Each row comes from the steps of one walk. Every step used is in the known rows, and no mark comes twice. Write the walk behind each row, first mark first.
Known rows:
ditif/fedo: -.06, .27, .01, -.02, .05, -.09, -.08, -.13, -.02, -.13, .05, -.21, .05, -.03, -.30, -.28, -.08, -.01, -.05, -.16, -.14, -.09, -.02, .11, .04, .35
voforik/ditif: -.03, .20, -.11, -.03, .02, -.06, -.07, -.18, -.03, -.02, -.02, -.22, .03, -.07, -.22, -.35, -.28, -.11, -.08, -.08, -.07, -.14, -.19, .03, .09, .24
vufes/vekeg: -.07, .23, -.05, .04, .04, -.06, -.12, -.09, .04, .00, .02, -.17, .11, .02, -.28, -.44, -.17, -.04, -.03, .11, -.13, -.15, .01, .13, .05, .24
voforik/ditif/fedo/nivo/vekeg: -.04, .37, -.07, .03, -.02, -.10, -.09, -.12, -.07, .05, .03, -.02, .22, -.14, -.18, -.46, -.43, .02, -.09, -.16, -.10, -.04, -.25, -.03, .08, .27
vufes/vekeg/komo/voforik/ditif/fedo: -.02, .28, .10, .05, -.02, -.24, -.15, -.31, .04, -.07, -.14, -.17, .09, .05, -.32, -.38, -.31, .18, -.15, -.17, -.14, .06, -.10, .10, .01, .14
vufes/fedo/nivo: -.07, .19, -.15, .03, .05, -.14, -.20, -.10, -.04, .07, .16, -.11, .16, -.09, -.24, -.34, -.14, -.16, .00, .03, -.15, -.20, -.27, .08, .11, .25
fedo/nivo/vekeg: -.03, .30, -.02, .03, .07, -.05, -.12, -.03, -.04, .13, .16, -.07, .23, -.15, -.19, -.43, -.16, -.04, -.07, .11, -.09, -.12, -.26, .01, .05, .30
komo/voforik: .03, .15, .05, -.02, .10, -.21, -.17, -.08, -.01, -.06, .05, -.22, .09, -.04, -.26, -.25, -.08, -.05, -.10, -.07, -.16, -.10, -.18, .09, .05, .32
voforik/ditif/vekeg: .00, .22, -.19, -.09, .01, -.05, -.10, -.10, .01, -.06, .02, -.17, .03, -.14, -.29, -.32, -.27, -.08, -.09, -.23, -.05, -.06, -.13, .06, .06, .23
nivo/vekeg/vufes/fedo: -.08, .16, -.16, .08, -.01, -.06, -.42, -.22, -.05, -.02, .09, -.06, .17, .04, -.20, -.47, -.08, .05, -.06, -.37, -.09, -.13, -.24, .04, .15, .29
vufes/fedo: -.06, .14, -.10, .01, .07, -.12, -.25, -.22, -.03, -.05, .09, -.24, .05, .03, -.25, -.33, -.07, -.08, -.03, -.07, -.12, -.15, -.18, .11, .09, .26
vufes/fedo/nivo/vekeg: -.05, .24, -.12, .08, .06, -.09, -.26, -.14, -.06, .13, .18, -.08, .24, -.06, -.17, -.47, -.20, .01, -.04, .06, -.11, -.12, -.27, .00, .10, .27
komo/vekeg/nivo: .01, .21, -.07, -.04, .04, .02, -.11, .01, .02, -.06, .16, -.17, -.04, -.21, -.19, -.39, .13, -.14, .01, .23, -.06, -.14, -.09, .07, .05, .37
voforik/komo/vekeg: -.02, .24, .04, -.05, .01, -.08, -.21, -.01, .03, .00, .19, -.35, .02, -.14, -.16, -.31, -.18, -.11, -.06, .02, -.10, -.08, -.01, .09, .06, .31
vufes/fedo/komo: -.05, .23, -.03, .04, .05, -.15, -.28, -.26, -.02, -.07, .01, -.35, .09, .00, -.28, -.40, -.25, -.07, -.07, -.04, -.07, -.06, -.01, .12, .14, .30
fedo/nivo: -.04, .25, -.09, -.01, .06, -.09, -.04, .00, -.03, .08, .16, -.12, .17, -.16, -.24, -.33, -.09, -.19, -.04, .08, -.16, -.21, -.22, .07, .08, .30
vekeg/ditif/fedo/komo: .00, .29, -.01, .04, .03, -.11, -.07, -.22, .00, -.12, .00, -.24, .07, -.06, -.28, -.34, -.33, -.08, -.07, -.13, .02, .01, .22, .16, .01, .39
vufes/vekeg/komo/voforik/ditif: .00, .22, .05, .04, .00, -.22, -.16, -.30, .06, .03, -.07, -.18, .11, .04, -.29, -.36, -.30, .08, -.15, -.01, -.13, -.01, -.21, .09, .00, .11
vekeg/ditif/fedo/komo/voforik/vufes: .05, .18, .14, .10, .10, -.23, -.09, -.19, .03, -.07, -.10, -.13, .10, -.03, -.33, -.21, -.33, .05, -.11, -.27, -.10, .11, .20, .08, .05, .38
ditif/fedo/komo/vekeg: .00, .33, .19, -.06, .02, -.06, -.12, -.09, .00, -.13, .06, -.29, .03, -.10, -.29, -.38, -.18, -.05, -.10, -.09, -.08, -.01, .15, .18, .11, .40
nivo/vekeg/vufes/fedo/komo: -.07, .23, -.09, .11, .00, -.09, -.46, -.31, -.03, -.02, .04, -.17, .20, .04, -.22, -.54, -.21, .01, -.12, -.36, -.03, -.05, -.10, .07, .17, .32
fedo/nivo/vekeg/vufes: -.04, .25, -.15, .08, -.01, -.02, -.21, -.02, -.04, .12, .18, .10, .29, -.15, -.20, -.48, -.05, -.09, -.08, -.24, -.10, -.19, -.24, .02, .10, .32
ditif/vekeg/vufes: -.02, .18, -.22, -.05, .00, .00, -.19, -.01, .01, -.11, .10, -.07, .15, -.13, -.34, -.32, .05, -.12, -.08, -.52, -.06, -.13, -.15, .13, .08, .32
ditif/vekeg/komo/voforik/nivo: .07, .22, .00, -.09, .02, -.13, -.17, -.12, .02, .04, .02, -.20, .13, -.09, -.40, -.32, .00, .15, -.12, -.23, -.05, .03, -.17, .06, -.05, .29
voforik/nivo/vekeg: -.02, .29, -.08, -.01, -.01, .01, -.19, -.09, -.05, .13, -.05, -.13, .16, -.07, -.21, -.55, -.16, .06, -.05, .00, -.04, -.09, -.03, -.06, .03, .38
voforik/nivo/vekeg/komo: -.01, .30, .01, .01, .00, -.01, -.20, -.24, -.04, .16, -.03, -.20, .13, -.04, -.26, -.52, -.11, .17, -.09, -.01, -.01, -.02, -.08, -.03, -.01, .31

Write each row's walk:
-.05, .12, -.27, -.01, -.01, -.04, -.36, -.10, -.01, -.11, .12, -.09, .13, -.06, -.33, -.36, .02, -.06, -.04, -.53, -.08, -.11, -.19, .13, .12, .28
ditif/vekeg/vufes/fedo
.00, .18, .05, .04, .09, -.30, -.33, -.27, -.01, -.08, .03, -.34, .13, .04, -.26, -.33, -.29, -.01, -.13, -.11, -.11, -.04, -.08, .11, .12, .32
vufes/fedo/komo/voforik
.03, .21, -.08, .03, .07, .01, -.11, -.15, -.02, .07, .07, -.09, .07, -.06, -.17, -.38, -.17, .02, -.04, .06, .03, -.04, -.05, .05, -.03, .34
nivo/vekeg/ditif
.05, .25, .09, .04, .06, -.23, -.12, -.21, .01, -.13, -.01, -.23, .11, -.04, -.29, -.28, -.30, .01, -.10, -.20, -.03, .07, .17, .15, -.01, .39
vekeg/ditif/fedo/komo/voforik
.02, .35, .04, .06, .02, -.06, -.15, -.25, -.02, -.06, .00, -.16, .13, -.08, -.23, -.45, -.34, .09, -.10, -.14, .07, .09, .19, .09, -.02, .43
nivo/vekeg/ditif/fedo/komo
.02, .15, -.14, .03, .01, -.22, -.45, -.20, .02, -.17, .06, -.20, .22, -.06, -.36, -.37, -.17, -.04, -.15, -.60, -.07, .02, -.13, .15, .13, .33
ditif/vekeg/vufes/fedo/komo/voforik
.11, .27, -.02, .04, .01, -.15, -.21, -.16, -.01, .15, -.07, -.16, .20, -.08, -.21, -.52, -.40, .11, -.08, -.09, .06, .06, .15, -.02, -.04, .42
fedo/komo/voforik/nivo/vekeg/ditif
.02, .25, -.27, -.04, .06, .02, -.12, .03, .04, -.11, .12, -.18, .05, -.23, -.29, -.38, .09, -.06, -.01, .00, -.02, -.06, -.11, .08, .01, .35
ditif/vekeg/nivo
.07, .19, -.21, -.05, .03, -.13, -.17, -.04, .03, -.08, .05, -.20, .06, -.22, -.23, -.34, -.15, .01, -.07, -.17, -.01, .01, -.23, .00, .00, .28
komo/voforik/ditif/vekeg/nivo
.08, .18, -.01, .01, .02, -.12, -.18, -.08, -.03, .18, -.01, -.06, .14, -.04, -.16, -.46, -.24, .12, -.03, -.08, .00, -.03, -.04, -.04, -.08, .39
komo/voforik/nivo/vekeg/ditif
-.03, .18, -.08, .04, .04, -.04, -.04, -.11, .05, .03, .05, -.08, .08, .03, -.25, -.41, -.18, -.04, .02, .16, -.05, -.12, .11, .14, -.03, .23
vufes/vekeg/ditif
.04, .23, .04, .00, .02, -.13, -.25, -.07, -.04, .12, -.03, -.12, .18, -.04, -.22, -.47, -.17, .12, -.09, -.12, -.08, -.05, -.14, -.07, .00, .39
komo/voforik/nivo/vekeg
-.05, .35, -.01, -.02, -.02, -.15, -.12, -.23, -.03, -.14, -.12, -.27, .09, -.09, -.29, -.43, -.49, -.07, -.15, -.22, -.02, -.01, .06, .07, .12, .32
voforik/ditif/fedo/komo
.03, .26, -.13, .05, .05, -.01, -.03, -.06, -.02, .21, .17, .02, .18, -.16, -.15, -.40, -.20, -.06, -.01, .11, -.03, -.09, -.13, .04, -.02, .31
fedo/nivo/vekeg/ditif
.04, .27, .10, .07, .08, -.19, -.16, -.19, -.01, .13, .18, -.13, .21, -.11, -.23, -.31, -.07, .10, -.15, .01, -.12, .01, -.36, .03, .00, .27
fedo/nivo/vekeg/komo/voforik
.05, .25, .01, .02, .00, -.12, -.18, -.12, -.04, .07, -.07, -.05, .13, -.04, -.20, -.45, -.24, .24, -.03, -.23, -.02, .03, .07, -.03, -.10, .43
komo/voforik/nivo/vekeg/ditif/fedo
.01, .34, .04, -.02, .01, .00, -.16, -.07, .01, -.17, .06, -.26, .03, -.20, -.26, -.46, -.06, -.08, -.03, .02, -.03, .00, .18, .12, .09, .44
ditif/fedo/komo/vekeg/nivo
.06, .19, -.07, -.09, .04, -.17, -.16, -.09, .02, -.06, .02, -.17, .08, -.11, -.28, -.26, -.24, .01, -.14, -.33, -.09, -.01, -.24, .04, .02, .25
komo/voforik/ditif/vekeg
.02, .19, .17, .10, .14, -.17, -.18, -.28, .04, .06, -.02, -.15, .12, .04, -.27, -.24, -.07, .23, -.18, -.11, -.15, .11, -.22, -.03, .04, .24
nivo/vekeg/komo/voforik/vufes
.00, .22, -.06, .00, .02, -.06, -.29, -.15, .02, -.10, .13, -.26, .03, -.16, -.24, -.49, -.10, -.11, .00, .17, .00, -.05, .03, .11, .12, .35
vufes/fedo/komo/vekeg/nivo
-.05, .27, .00, .05, .04, -.05, -.12, -.27, .07, .03, .03, -.21, .09, .04, -.33, -.39, -.04, .05, -.08, .13, -.12, -.06, -.04, .17, .02, .16
vufes/vekeg/komo
-.04, .26, .08, .12, .05, -.08, -.04, -.20, .06, -.03, -.17, -.08, .14, .02, -.37, -.41, -.42, .08, -.04, -.12, -.08, .05, .37, .13, .07, .29
voforik/vufes/vekeg/ditif/fedo/komo
.05, .13, -.16, -.05, -.04, -.16, -.24, -.04, .01, -.09, .01, -.04, .13, -.13, -.28, -.29, -.18, -.04, -.16, -.64, -.09, -.07, -.31, .05, .07, .26
komo/voforik/ditif/vekeg/vufes
.00, .29, -.08, .02, -.02, .00, -.12, -.13, -.06, .09, -.05, -.07, .12, -.06, -.20, -.50, -.26, .20, .01, -.13, .04, -.01, .15, -.02, -.05, .42
voforik/nivo/vekeg/ditif/fedo
.05, .26, .04, -.02, .02, -.22, -.22, -.10, -.02, .05, -.09, -.30, .19, -.06, -.32, -.45, -.28, -.02, -.11, -.14, -.06, -.07, .05, .03, .07, .40
fedo/komo/voforik/nivo
-.03, .08, .03, .10, .11, -.28, -.18, -.09, -.01, .07, .05, -.04, .21, -.05, -.27, -.26, -.18, -.04, -.06, -.11, -.25, -.09, -.30, -.01, .16, .24
komo/voforik/vufes/fedo/nivo
.03, .20, .05, -.02, .02, -.18, -.17, -.18, -.01, .07, -.02, -.26, .11, -.02, -.32, -.36, -.07, .06, -.10, -.09, -.11, -.07, -.16, .02, -.01, .30
vekeg/komo/voforik/nivo
-.05, .39, .02, .05, .04, -.07, -.13, -.21, -.03, .03, .12, -.10, .19, -.11, -.26, -.38, -.11, .12, -.11, -.07, -.09, .02, -.19, .06, .02, .27
ditif/fedo/nivo/vekeg/komo
-.11, .13, -.20, .06, -.02, -.12, -.28, -.09, -.05, .02, .16, .02, .24, -.08, -.24, -.39, -.10, -.19, -.03, -.30, -.16, -.26, -.32, .10, .17, .26
vekeg/vufes/fedo/nivo
-.08, .11, -.14, .01, -.05, -.05, -.26, -.02, -.03, .01, .25, .05, .18, -.14, -.23, -.39, .04, -.20, -.01, -.26, -.15, -.23, -.26, .11, .18, .27
komo/vekeg/vufes/fedo/nivo
